In the rows, zero is written as 128.
Known rows, with every step that occurs:
fesa, zakob: [132 150 123 130 137 131 131 136 130 139 127 158 132 129  99 120 100 110
 135 108 121 128 115 128]
gogo, zami, gofatot, tugo: [118 130 125 150 149 165 151 102 118 153 176 137 184 136  99 117  86  92
 153 109 129 105  95 143]
zami, fesa: [118 142 115 135 127 117 146 123 116 154 133 131 141 116 138 182 143  88
 140 128 143 113 121 128]
gotade, zami: [129 139 100 138 148 124 141 218 109 150 124 127 128 123 153 101 100 107
 158 119 134 123 137 120]
zami, gotade: [154 157  85 130 141 137 135 102 116 159 129 133 151 118 113 136 120 113
 177 106 129 114 140 113]
gotade, tugo, gofatot, zami: [ 68 128 147 122  95 117 132  97 108 133 107 123 151 129 144 107 136 109
 116 138 160  91 124 131]
gogo, zami: [140 127 106 144 122 139 143 158 111 162 139 117 167 115 126 115  76  94
 174 111 132 106 104 128]
gofatot, zami: [101 140 141 129 125 120 145 131 128 141 111 140 148 119 118  98 114  94
 111 147 135 113 125 118]
fesa, zakob, gofatot: [131 155 117 152 151 155 138 129 136 134 118 182 128 127 101 118  60 123
 127 111 119 141 108 119]
ledu, tugo: [131 126 152 139 114 118 125 155 122 133 131 139 153 112 139  89  69 100
 137 103 117 101 128 134]
zami, gogo: [138 131 101 129 139 122 131 145 124 171 137 122 173 109 133 100 108  96
 165 124 136 115 149 116]
fesa, zami: [124 142 128 140 133 131 141 100 148 151 128 136 128 112 122 141  85  96
 136 107 123 112 101 131]
fesa, zakob, gofatot, tugo, gotade: [111 152 167 156 170 177 151 115 137 114 129 167  85 120 105  96  40 107
  83 118 109 117 106 114]
gotade, zami, gogo: [139 127  79 138 159 116 128 228 109 178 136 110 152 115 158  82 111  99
 183 122 139 126 160 110]
tugo, gofatot, zami: [ 79 128 142 118 112 119 131 125 113 129 113 128 135 126 123 121 123  97
 108 149 152 102 130 117]
fesa, zami, gotade, tugo, gofatot: [118 143  99 135 115 137 120  36 119 160 128 116 135 121 130 161 127 119
 174  82 148  95 114 129]
zami, fesa, zakob, gofatot: [120 154 111 159 151 142 140 122 128 143 125 176 119 127 111 177 108 104
 125 118 131 144 103 121]
gotade, tugo, gofatot, zami, gogo: [ 79 116 127 121 108 109 119 107 107 162 119 106 175 120 147  84 146 101
 136 141 165  95 147 121]
gogo, zami, fesa, zakob: [136 133 104 151 131 129 132 151 109 169 147 130 143 126 105 171 126  83
 164 105 133 125  88 130]
ledu, tugo, gotade: [127 128 186 129 116 120 120 188 123 124 121 114 122 101 146  93  43  81
 115 116 109  83 123 133]
zami, gofatot: [118 150 123 123 137 134 134 125 132 142 142 149 178 134 105 150 102 100
 146 126 130 116 114 147]
ledu, tugo, gofatot, zami: [ 83 112 174 128  99 108 111 146 110 120 117 127 139 121 133  89  94  91
 100 129 138  93 133 124]
zakob, gofatot, zami, gotade: [126 158  99 153 152 153 145  93 124 150 106 157 146 119 104 112  97 116
 138 134 131 129 133  97]
zakob, fesa, zami: [112 141 146 141 144 147 136  60 149 149 110 143 105 109 103 170  89  97
 114 105 118 126  94 120]

Rows:
[135 129  76 138 105 142 122  95  82 172 139  96 174 125 134 136 120 117
 212  85 155  88 118 127]
gogo, zami, gotade, tugo, gofatot
[ 87 146 197 140 173 173 140  36 159 129 137 137  94 119  84 175  72  77
  72 117 107 107  80 135]
zakob, fesa, zami, gofatot, tugo, gotade
[122 140 131 130 149 125 136 252 112 140 115 103  98 111 161 105  74  90
 138 132 126 104 131 119]
tugo, gotade, zami
[120 133 115 185 162 172 157  96 113 154 160 163 125 128 103 142  91  97
 133 102 130 132  84 117]
gogo, zami, fesa, zakob, gofatot, tugo
[101 147 174 127 157 156 146 111 134 122 153 134 137 127 108 126  79  85
 101 133 120  92 112 141]
zami, gofatot, tugo, gotade
[118 138  94 145 147 111 143 207 101 161 132 118 121 122 163 161 145  91
 156 126 145 125 131 121]
gotade, zami, fesa
[122 150  92 167 170 138 138 205 113 150 124 164 101 132 135 158 109 109
 141 116 135 156 113 114]
gotade, zami, fesa, zakob, gofatot
[133 134 110 139 131 144 134 151 119 162 156 126 196 133 102 141  79  90
 176 114 131 111  92 147]
gogo, zami, gofatot
[100 135 144 148 167 133 156 191 103 141 143 106  78 116 167 143 126  75
 112 134 136 101 131 117]
gofatot, tugo, gotade, zami, fesa
[169 141  70 145 135 147 135 128 102 179 144 111 169 116 109 129  98 102
 208  95 130 109 118 113]
gogo, zami, gotade
[106 141 106 121 125 128 123  92 105 145 116 122 137 127 107 137 145 105
 141 133 150 106 143 104]
tugo, gofatot, zami, gotade
[107 145 108 181 187 157 155 156 112 142 145 173  87 138 132 131 116 111
 117 111 132 150 116 110]
gotade, zami, fesa, zakob, gofatot, tugo
[157 141  76 148 118 145 138 101  97 183 138 107 185 119 131 112 113 115
 215  85 139  98 113 128]
gogo, zami, gotade, tugo
[106 149 128 171 168 163 157  71 127 134 146 184 107 131 107 150 112 108
 101 112 130 138 105 117]
zami, fesa, zakob, gofatot, tugo
[ 63 134 145 130 105 107 122  88 105 140 115 135 128 139 124 165 185  98
 103 133 162 111 111 134]
gotade, tugo, gofatot, zami, fesa, zakob
[ 79 119 172 135 108  97 101 139 109 127 125 140 116 131 113 148 143  80
  89 124 139 112 116 127]
ledu, tugo, gofatot, zami, fesa, zakob
[114 131 159 141 152 166 146 135 120 143 167 111 154 126 106 120  59  74
 130 123 120  86  91 144]
gogo, zami, gofatot, tugo, gotade
[115 134 148 176 164 176 152 128 115 144 150 138  97 117 111 148  67  79
 110 115 121 113  80 116]
gogo, zami, fesa, zakob, gofatot, tugo, gotade
[144 157  89 133 123 135 137  75 110 163 124 129 167 122 133 122 133 125
 185  96 137 104 135 127]
zami, gotade, tugo
[115 158 104 155 135 150 147  65 119 155 101 153 161 123 126  95 109 128
 146 125 140 118 127 110]
zakob, gofatot, zami, gotade, tugo
[ 89 143 130 158 138 131 155 115 125 145 110 155 136 118 131 155 120  89
 100 157 145 127 114 112]
zakob, gofatot, zami, fesa
[140 155 110 143 157 156 129  29 141 165 114 136 108 110  87 186 110 105
 148  91 117 129 107 106]
zakob, fesa, zami, gotade
[ 94 131 125 122  97 125 130 102 104 135 123 122 152 126 154 126 119 120
 147 111 157  90 125 138]
gotade, tugo, gofatot
[152 155  94 142 145 140 133  68 140 167 132 130 131 112 105 154 107 105
 170  92 122 116 116 117]
fesa, zami, gotade
